Known rows, with every step that occurs:
govon, mogis, rakaril, tepil, levag, zumore: [ 0.86 -1.25 -1.64 -0.01  0.09 -0.51 -0.56  1.14  0.77  2.00 -0.31  0.59
  0.50  0.05  0.49 -1.64 -0.17 -0.54 -0.09  2.47 -0.71  0.10 -0.98 -0.02
 -0.05  0.25  0.02]
govon, mogis, rakaril, levag: [ 0.94 -0.15  0.21  0.72 -0.08  0.02  0.11  0.05  0.85 -0.24 -1.13 -0.02
 -0.10  1.48  0.10 -0.59 -0.15 -0.47  0.69 -1.13  0.84  0.90 -0.43  0.17
  0.41 -0.30  1.19]
govon, mogis, rakaril, levag, zumore: [ 0.15 -1.62 -1.37 -0.05 -0.02 -0.39 -0.11  0.50  0.91  0.50 -0.90  0.67
  0.12 -0.11  0.21 -1.65  0.15 -0.55 -0.35  2.55  0.03  0.17 -0.61 -0.58
  0.04 -0.87  0.58]
levag, zumore, mogis, rakaril, tepil: [ 4.06 -0.31 -0.41  0.48  0.19 -0.18  0.16  0.30  0.48  0.75 -0.49 -1.02
 -0.21 -0.03 -0.09 -2.17 -1.39 -0.16  0.14  1.10 -0.18  0.24 -0.55 -0.22
  0.50 -0.83 -2.02]
zumore, rakaril, mogis: [-4.39 -0.73  0.46  0.90  0.13  0.40 -0.46 -0.05  0.62  0.06  0.41 -0.22
  0.23 -1.36  0.69  0.96 -0.16  0.15  1.51 -0.32 -0.84  0.20  0.03  0.62
  0.34  0.11 -0.01]
tepil, levag, govon, mogis: [ 3.16 -1.39  0.18  0.91 -0.90  0.09 -1.02  0.27  0.64  0.58  0.35  2.06
  0.47  1.98  0.16 -0.09  0.69  0.07 -0.75  1.47 -1.14  0.47 -0.58  1.10
 -0.21  0.97  0.82]
govon, zumore, mogis, rakaril: [ 1.19 -1.64  0.29  0.37 -0.24  0.33  0.75 -0.12  0.17 -0.11  0.22 -1.61
 -0.10  1.46  0.30 -2.05  0.49 -0.16 -0.71  0.61 -0.61  0.72  0.35 -0.77
 -0.03 -1.41 -1.27]
levag, govon, rakaril: [ 0.17  0.76  0.10  0.44 -0.61  0.04  0.24 -0.67 -0.36 -0.91  1.47 -0.09
  0.22  3.71  0.23  1.68 -0.72  0.00 -2.13  3.31 -0.44  0.38 -0.20  1.16
 -0.43 -1.48 -0.91]
zumore, rakaril: [ 1.57  1.65 -0.14  0.78  0.44  0.22  0.30 -0.73 -0.46 -0.40  1.02 -1.36
  0.09 -1.00  0.42  2.16 -0.57 -0.17  1.07  0.66  0.10  0.41  0.21  1.36
 -0.28 -0.64 -1.42]
tepil, levag, govon: [-0.30  1.28  0.18  1.26 -0.68 -0.06 -0.62  0.28  0.35 -0.11  1.06  0.60
  0.90  2.74  0.01 -0.43  0.57 -0.14 -0.65  3.46 -0.88  0.14 -1.08  1.35
 -0.19  0.62 -0.02]
levag, govon, mogis, rakaril: [ 4.80 -0.69  0.45  0.38 -0.55  0.27 -0.02 -0.59  0.03 -0.52  1.09  0.38
 -0.04  2.43  0.60 -0.85 -0.20  0.00 -1.72  1.72 -0.74  1.06  0.22 -0.91
 -0.26 -1.33 -0.75]
govon, mogis, rakaril, tepil, zumore: [ 2.54 -2.11  0.11 -1.04 -0.05 -0.28 -0.41  0.61  0.74  1.36 -0.54  2.70
  0.43 -0.66 -0.16 -1.44 -1.90 -0.06  0.62  0.44 -0.42  0.64 -0.44 -1.60
 -0.06  0.52 -1.25]
govon, zumore: [-1.77 -2.27 -0.15 -0.43 -0.02 -0.12 -0.12  0.86  0.23  0.69 -0.66 -2.36
 -0.21  0.19 -0.07  0.36  1.45 -0.17  0.79  0.22 -0.36 -0.18 -0.10 -1.27
 -0.21 -0.59 -0.07]
tepil, levag, mogis: [-1.34 -1.71 -0.19  0.57 -0.35  0.12 -0.17  0.89  0.71  0.52  0.53  1.67
  0.88  0.09  0.46 -2.17  0.53 -0.18 -0.95  1.45 -0.81  0.64 -0.88  2.55
 -0.37  1.88  0.95]
levag, zumore: [-0.44 -1.52 -1.48 -0.55  0.04 -0.39 -0.19  0.43  0.31  0.65 -0.10  0.63
  0.19 -1.18  0.15 -1.24  0.29 -0.22 -0.79  3.34 -0.56 -0.45 -0.34 -0.67
 -0.22 -0.67 -0.19]
zumore, rakaril, levag: [-0.87  1.69 -0.15  1.33  0.36 -0.04  0.22 -0.16  0.54 -0.46 -0.84 -0.97
  0.13 -0.26 -0.11  1.41 -0.32 -0.53  2.20 -0.47  1.15  0.41 -0.61  1.88
  0.33  0.02  0.43]
rakaril, tepil: [ 2.78  0.54 -0.10  0.27  0.32 -0.31 -0.33  0.54  0.34  0.85 -0.89 -0.96
 -0.28 -0.61 -0.41 -0.17 -1.33 -0.02  1.13 -0.42  0.32 -0.16 -0.71  0.18
  0.48  0.14 -1.05]
levag, govon, tepil, zumore, rakaril, mogis: [-6.04 -1.31  0.56  0.58 -0.01  0.28 -0.83  0.07  0.73  0.11  0.27  1.30
  0.57 -1.22  0.29  0.72 -0.97  0.14  1.59  1.07 -1.20  0.37 -0.47  0.44
  0.19  0.40 -0.61]
mogis, rakaril, levag, govon, tepil, zumore: [-3.80 -0.87  0.19 -0.66 -0.09 -0.26 -0.48  0.30  0.42  0.02 -0.74  2.52
  0.59  0.56 -0.59 -0.69 -1.93 -0.25  0.61  1.85 -0.18  0.70 -0.99 -0.58
 -0.17  0.41 -0.91]
tepil, mogis, rakaril, levag, govon, zumore: [-0.09 -1.94  0.33  0.48 -0.55 -0.04 -0.07  0.71  0.83 -0.46 -0.32 -2.18
  0.24  2.01 -0.27 -0.60  1.44 -0.24  0.22  2.41 -0.55  0.04 -0.80 -0.85
 -0.19 -0.67 -0.19]
mogis, rakaril, tepil, levag, govon: [ 1.68  1.70  0.20  1.38 -0.50 -0.15 -0.55  0.39  0.45  0.12  0.94 -0.16
  0.68  2.99  0.06 -0.80 -0.29 -0.21 -0.43  3.39 -0.71  0.33 -1.28  1.04
  0.01  0.21 -0.84]
levag, mogis, rakaril: [ 1.97 -1.00  0.26  0.00 -0.14  0.31  0.64 -0.30  0.02 -0.73  1.16  0.05
  0.12  0.92  0.74 -2.27 -0.41 -0.12 -2.02  1.81 -0.47  1.14  0.10 -0.06
 -0.39 -0.99 -0.82]
tepil, zumore: [-1.34 -1.98  0.05 -1.18 -0.18 -0.21 -0.28  0.45  0.51  0.79 -0.30  3.29
  0.74 -1.07 -0.26 -0.96 -0.73  0.00  0.38  0.74 -0.48  0.25 -0.22 -1.19
 -0.32  0.95 -0.31]
zumore, mogis, rakaril: [ 2.10 -0.55  0.33  0.54 -0.22  0.39  0.79 -0.55  0.06 -0.44  0.57 -0.43
 -0.02  1.41  0.31 -2.24 -0.24 -0.08 -1.10  0.48 -0.42  0.79  0.37 -0.16
  0.10 -1.12 -1.28]

Rows:
[ 1.82  1.21  0.25  1.72 -0.65 -0.04 -0.47  0.36  0.61  0.14  0.74  0.12
  0.74  2.88 -0.13 -1.50 -0.13 -0.17 -0.46  3.41 -0.93  0.33 -1.28  1.49
  0.12  0.35 -0.95] | zumore, mogis, rakaril, tepil, levag, govon
[-0.48 -2.90  0.25  0.10 -0.56  0.16  0.08  0.26  0.83  0.64 -0.63  3.11
  0.70 -0.95 -0.65 -2.65 -0.08  0.17  0.03  0.58 -0.94  0.14 -0.11  0.63
  0.10  1.15 -0.67] | tepil, zumore, mogis
[ 4.13 -1.16  0.17  1.04 -0.77 -0.03 -1.14  0.44  0.76  0.84  0.03  1.75
  0.37  1.76  0.02 -0.15  0.24  0.06 -0.33  1.33 -1.04  0.43 -0.81  1.14
 -0.04  1.00  0.53] | rakaril, tepil, levag, govon, mogis
[-2.54  0.80 -0.14  0.62 -0.03 -0.17  0.36  0.03  0.54 -0.36 -1.03 -0.35
  0.02  2.13 -0.10  1.24 -0.62 -0.50  0.58 -0.50  1.14  0.41 -0.59  1.56
  0.30 -0.25  1.12] | govon, rakaril, levag
[-0.75  0.94  0.14  0.69  0.12 -0.05  0.40  0.00  0.65 -0.57 -0.92 -0.76
 -0.04  1.49  0.06 -0.69 -0.33 -0.56  0.79 -0.56  1.10  0.69 -0.50  0.06
  0.42 -0.51  0.76] | mogis, rakaril, levag
[ 1.56 -2.09  0.11 -0.99 -0.01 -0.27 -0.18  0.68  0.75  1.03 -0.33  2.65
  0.62 -1.03 -0.15 -2.23 -1.88 -0.07  0.19  1.38 -0.49  0.65 -0.63 -1.11
 -0.19  0.61 -1.43] | levag, mogis, rakaril, tepil, zumore
[-0.97 -0.86 -1.41 -0.08  0.11 -0.45  0.09  0.46  0.77  0.27 -0.78  0.13
  0.16 -0.13  0.17 -1.72  0.09 -0.61 -0.23  2.86  0.22  0.00 -0.67 -0.63
  0.08 -1.06  0.35] | mogis, rakaril, levag, zumore
[-0.95 -1.82  0.00  0.72 -0.32  0.06  0.03  0.55  1.02 -0.48 -0.62  1.55
  0.39 -0.59 -0.08 -2.11  0.31 -0.18 -0.47  1.24  0.07  0.53 -0.91  2.28
 -0.01  1.03  1.16] | rakaril, levag, mogis
[-0.08 -1.60 -0.31  0.85 -0.05  0.00 -0.26  1.17  0.80  1.05  0.16 -0.06
  0.72 -0.46  0.39 -1.37  0.15 -0.30  0.29  1.48 -0.75  0.63 -1.25  2.66
 -0.32  1.50 -0.14] | govon, zumore, rakaril, tepil, levag, mogis
[ 1.09  1.53  0.13  1.41 -0.52 -0.23 -0.75  0.55  0.54  0.30  0.61  0.14
  0.74  2.46 -0.18 -0.54 -0.09 -0.16 -0.09  3.22 -0.73  0.04 -1.44  1.44
  0.05  0.71 -0.48] | rakaril, tepil, levag, govon
[-5.45 -1.36  0.63  0.62 -0.62  0.27 -0.48 -0.02  0.71 -0.30  0.74  0.66
  0.33  1.91  0.53  0.63 -0.34  0.27 -0.70  1.55 -1.21  0.17 -0.26  0.47
  0.23 -0.47  0.35] | levag, govon, rakaril, mogis
[ 0.74  0.07  0.33  0.54 -0.03  0.09  0.63  0.07  0.92 -0.85 -0.83 -0.43
  0.29  1.33  0.01 -1.27 -0.48 -0.43  0.60 -0.85  0.85  0.57 -0.58  0.17
  0.35  0.30  0.83] | tepil, mogis, rakaril, levag
[ 3.99  0.95  0.04  0.20  0.38 -0.20  0.10  0.20  0.15  0.50 -0.22 -1.62
 -0.36  0.47  0.09 -0.75 -1.76 -0.17  0.48 -0.11  0.31  0.40 -0.43 -0.67
  0.40 -0.87 -1.75] | mogis, rakaril, tepil
[ 3.66  0.98 -0.93  0.60  0.65 -0.37 -0.21  0.23  0.16  0.89 -0.24 -1.58
 -0.14 -1.86 -0.07  0.72 -1.58 -0.25  1.48  1.68  0.07 -0.09 -0.74  0.79
  0.19 -0.65 -2.15] | levag, zumore, rakaril, tepil
[-1.70  0.61 -0.22  1.13  0.36 -0.10  0.13  0.28  0.65 -0.13 -1.15 -2.15
  0.04 -0.22 -0.18  1.60  0.36 -0.62  2.63 -0.40  0.97  0.33 -0.65  1.28
  0.21 -0.26  0.38] | govon, zumore, rakaril, levag
[ 1.40 -1.35  0.12 -1.07  0.10 -0.33 -0.21  0.61  0.59  1.14 -0.48  2.15
  0.47 -0.70 -0.24 -1.51 -1.98 -0.11  0.68  0.73 -0.24  0.51 -0.50 -1.67
 -0.07  0.32 -1.49] | mogis, rakaril, tepil, zumore
[ 0.28  0.07 -0.26  0.52  0.41  0.12  0.20 -0.13 -0.32  0.11  0.49 -2.97
 -0.05 -0.87  0.40  2.44  0.43 -0.27  1.64  0.84 -0.17  0.28  0.11  0.53
 -0.42 -1.04 -1.46] | govon, zumore, rakaril
[ 6.12  0.07  0.20  0.52 -0.05 -0.13 -0.34  0.10  0.35  0.49 -0.12 -0.72
 -0.31  1.12  0.03 -0.77 -1.50 -0.03 -0.09  0.82 -0.20  0.59 -0.54 -0.50
  0.32 -0.79 -1.54] | levag, govon, mogis, rakaril, tepil
[ 4.18 -0.10  0.06  0.26  0.22 -0.10  0.12  0.34  0.37  0.36 -0.06 -0.90
 -0.20  0.05  0.18 -1.77 -1.64 -0.10 -0.25  0.83 -0.03  0.63 -0.62  0.16
  0.20 -0.53 -1.65] | levag, mogis, rakaril, tepil
[-0.15 -1.03 -0.08  1.12 -0.09  0.16  0.17  0.20  0.80 -0.64 -0.17  0.87
  0.43 -1.09  0.12 -1.07  0.01 -0.25  0.05  1.52  0.12  0.74 -0.83  2.98
 -0.14  0.68  0.48] | zumore, rakaril, levag, mogis
[ 0.12 -1.51 -1.25 -0.17  0.01 -0.35  0.24  0.49  0.97  0.03 -0.70  0.35
  0.38 -0.23  0.12 -2.15 -0.01 -0.51 -0.38  2.76  0.03 -0.05 -0.71 -0.54
  0.03 -0.46  0.37] | tepil, mogis, rakaril, levag, zumore
[ 1.87 -1.23 -0.39  0.29 -0.21  0.18  0.73 -0.33  0.21 -0.14  0.49 -0.06
  0.08  0.79  0.38 -2.84 -0.07 -0.19 -1.52  2.16 -0.69  0.56  0.24 -0.54
  0.00 -1.45 -1.37] | levag, zumore, mogis, rakaril
[-5.60  1.19 -0.44  0.48  0.35 -0.14 -0.51  0.86  0.04  1.18 -0.63 -0.39
  0.41  1.47  0.08  0.61 -0.76 -0.55  1.44 -1.27  0.09  0.47 -1.12  1.87
  0.11  1.71  0.66] | govon, tepil, levag
[ 0.69  0.13  0.55  1.28 -0.81 -0.02 -0.09 -0.15  0.92 -1.05  0.10  1.38
  0.63  2.33 -0.50 -1.81 -0.04 -0.18 -0.61  3.67 -0.34  0.47 -1.01  0.55
  0.13 -0.42 -0.47] | tepil, zumore, mogis, rakaril, levag, govon
[-0.76  0.25  0.27  0.48  0.14  0.09  0.53  0.07  0.73 -0.88 -1.22 -0.70
  0.12  1.34 -0.17 -0.92 -1.03 -0.49  0.94 -1.16  0.96  0.67 -0.76  0.48
  0.42  0.32  0.58] | govon, tepil, mogis, rakaril, levag
[ 0.39  0.93 -0.22  1.06  0.12 -0.12 -0.17  0.94  0.63  1.61 -0.26 -0.70
  0.58  1.69  0.26 -1.39 -0.66 -0.48  1.12 -0.60 -0.18  0.57 -1.07  1.39
  0.37  1.26 -0.31] | zumore, mogis, rakaril, tepil, levag
[-0.89 -0.69 -1.74  0.00  0.20 -0.63 -0.56  1.29  0.74  1.93 -0.47  0.35
  0.58 -0.44  0.24 -1.43 -0.10 -0.53  0.34  2.70 -0.52 -0.34 -1.19  0.34
  0.01  0.56  0.09] | rakaril, tepil, levag, zumore
[ 0.61 -1.60 -0.01 -0.99  0.05 -0.40 -0.51  0.85  0.74  1.37 -0.88  2.63
  0.55 -1.50 -0.51 -1.10 -1.69 -0.03  1.16  0.49 -0.25  0.12 -0.73 -1.04
 -0.01  1.05 -1.07] | rakaril, tepil, zumore
[-0.37 -1.94 -1.10  0.85 -0.35 -0.11  0.11  0.67  0.85  1.36 -0.54  0.92
  0.56  0.29 -0.16 -2.33  0.06 -0.24 -0.39  2.12 -0.95 -0.13 -0.73  1.97
  0.21  0.55 -0.59] | govon, rakaril, tepil, levag, zumore, mogis
[ 0.99 -1.01 -0.48  0.52 -0.19  0.15  0.61 -0.08  0.33  0.31  0.55 -0.06
  0.32  1.31  0.51 -2.88  0.05 -0.34 -1.23  1.94 -0.75  0.65  0.01 -0.07
  0.00 -0.87 -0.97] | tepil, levag, zumore, mogis, rakaril
[ 5.59 -1.14 -0.20  0.12  0.15  0.04  0.33  0.27  0.63  0.03  0.02 -0.48
  0.59 -1.58 -0.17 -0.71 -1.40  0.10  0.64  0.72 -0.49 -0.27 -0.65  0.82
 -0.03  1.32 -1.33] | levag, zumore, rakaril, tepil, mogis
[-2.25 -0.97 -1.59 -0.11  0.02 -0.53  0.07  0.49  0.71  0.38 -0.82  0.44
  0.21  0.31  0.06 -0.35 -0.10 -0.57 -0.41  2.94  0.25 -0.18 -0.76  0.38
 -0.01 -0.88  0.55] | govon, rakaril, levag, zumore
[-4.46 -1.62 -0.04 -1.35  0.18 -0.26 -0.51  0.50  0.16  0.73 -1.01  2.66
  0.41 -0.93 -0.57 -0.22 -1.93 -0.13  1.02  0.13 -0.19  0.41 -0.55 -0.75
 -0.22  1.01 -0.74] | govon, tepil, zumore
[ 0.58 -0.39  0.47  0.56 -0.10  0.28  0.15 -0.14  0.40 -1.35 -0.27 -0.24
  0.59  0.45 -0.59  0.08 -1.47  0.03  0.52  0.64 -0.23  0.13 -1.00  1.70
 -0.05  1.48 -0.62] | zumore, rakaril, levag, govon, tepil, mogis
[ 1.27  0.64 -1.18  0.46  0.47 -0.07  0.17 -0.45 -0.25  0.05  0.84 -0.84
  0.23 -1.78  0.50  1.29 -0.38 -0.31  0.49  2.98 -0.30  0.10  0.00  0.87
 -0.41 -1.09 -1.53] | levag, zumore, rakaril
[-2.75 -2.29  0.28  0.54 -0.52  0.07 -0.19  0.32  0.92  0.23 -1.38  2.89
  0.59 -0.15 -1.07 -2.30 -0.77 -0.02  0.55  1.14 -0.60  0.27 -0.82  1.47
  0.29  1.17 -0.72] | rakaril, levag, govon, tepil, zumore, mogis
[ 3.52 -1.65  0.31  0.89 -0.77  0.04 -0.87 -0.05  0.89  0.02 -0.20  2.63
  0.43  0.77 -0.19  0.37  0.07  0.02  0.09  1.80 -0.64  0.62 -0.60  0.94
 -0.15  0.46  0.44] | tepil, zumore, rakaril, levag, govon, mogis
[-3.35  1.01  0.09  0.43  0.03 -0.07 -0.58 -0.14 -0.40 -0.78 -0.34 -0.53
 -0.21  1.36 -0.65  0.85 -1.43 -0.07  0.03  1.74 -0.14  0.19 -0.92  1.01
  0.05 -0.33 -1.19] | levag, govon, tepil
[ 0.01  0.98 -1.30  0.76  0.47 -0.14  0.05 -0.03 -0.09  0.67  0.91 -0.83
  0.62 -1.12  0.68  1.23 -0.16 -0.53  0.90  2.68 -0.40  0.22 -0.38  1.58
 -0.42 -0.26 -1.03] | tepil, levag, zumore, rakaril
[ 3.82 -0.70  0.56 -0.30 -0.13  0.39  0.92 -0.42  0.08 -0.95  1.00 -0.52
  0.34  1.33  0.53 -1.69 -0.82  0.01 -1.19  0.15 -0.38  0.66  0.30 -1.03
 -0.24 -0.23 -0.79] | tepil, mogis, rakaril
[-5.31 -1.88  0.37  0.70  0.11  0.33 -0.50  0.35  0.74  0.41  0.10 -1.42
  0.15 -1.27  0.65  1.14  0.60  0.07  1.95 -0.19 -1.02  0.10 -0.02  0.03
  0.22 -0.18 -0.05] | govon, zumore, rakaril, mogis
[ 0.27  1.47 -0.25  0.76  0.27 -0.23 -0.22  0.96  0.48  1.56 -0.11 -1.02
  0.49  1.77  0.46 -0.68 -0.88 -0.54  1.18 -0.58  0.04  0.57 -1.08  0.88
  0.27  1.09 -0.11] | mogis, rakaril, tepil, levag
[ 4.54 -1.26  0.31 -0.23 -0.14  0.10  0.51  0.26  0.55 -0.15 -0.09 -0.24
  0.48  0.52 -0.22 -0.39 -1.72  0.21 -0.22 -0.47 -0.30 -0.09 -0.53  0.82
  0.02  1.34 -0.75] | govon, rakaril, tepil, mogis
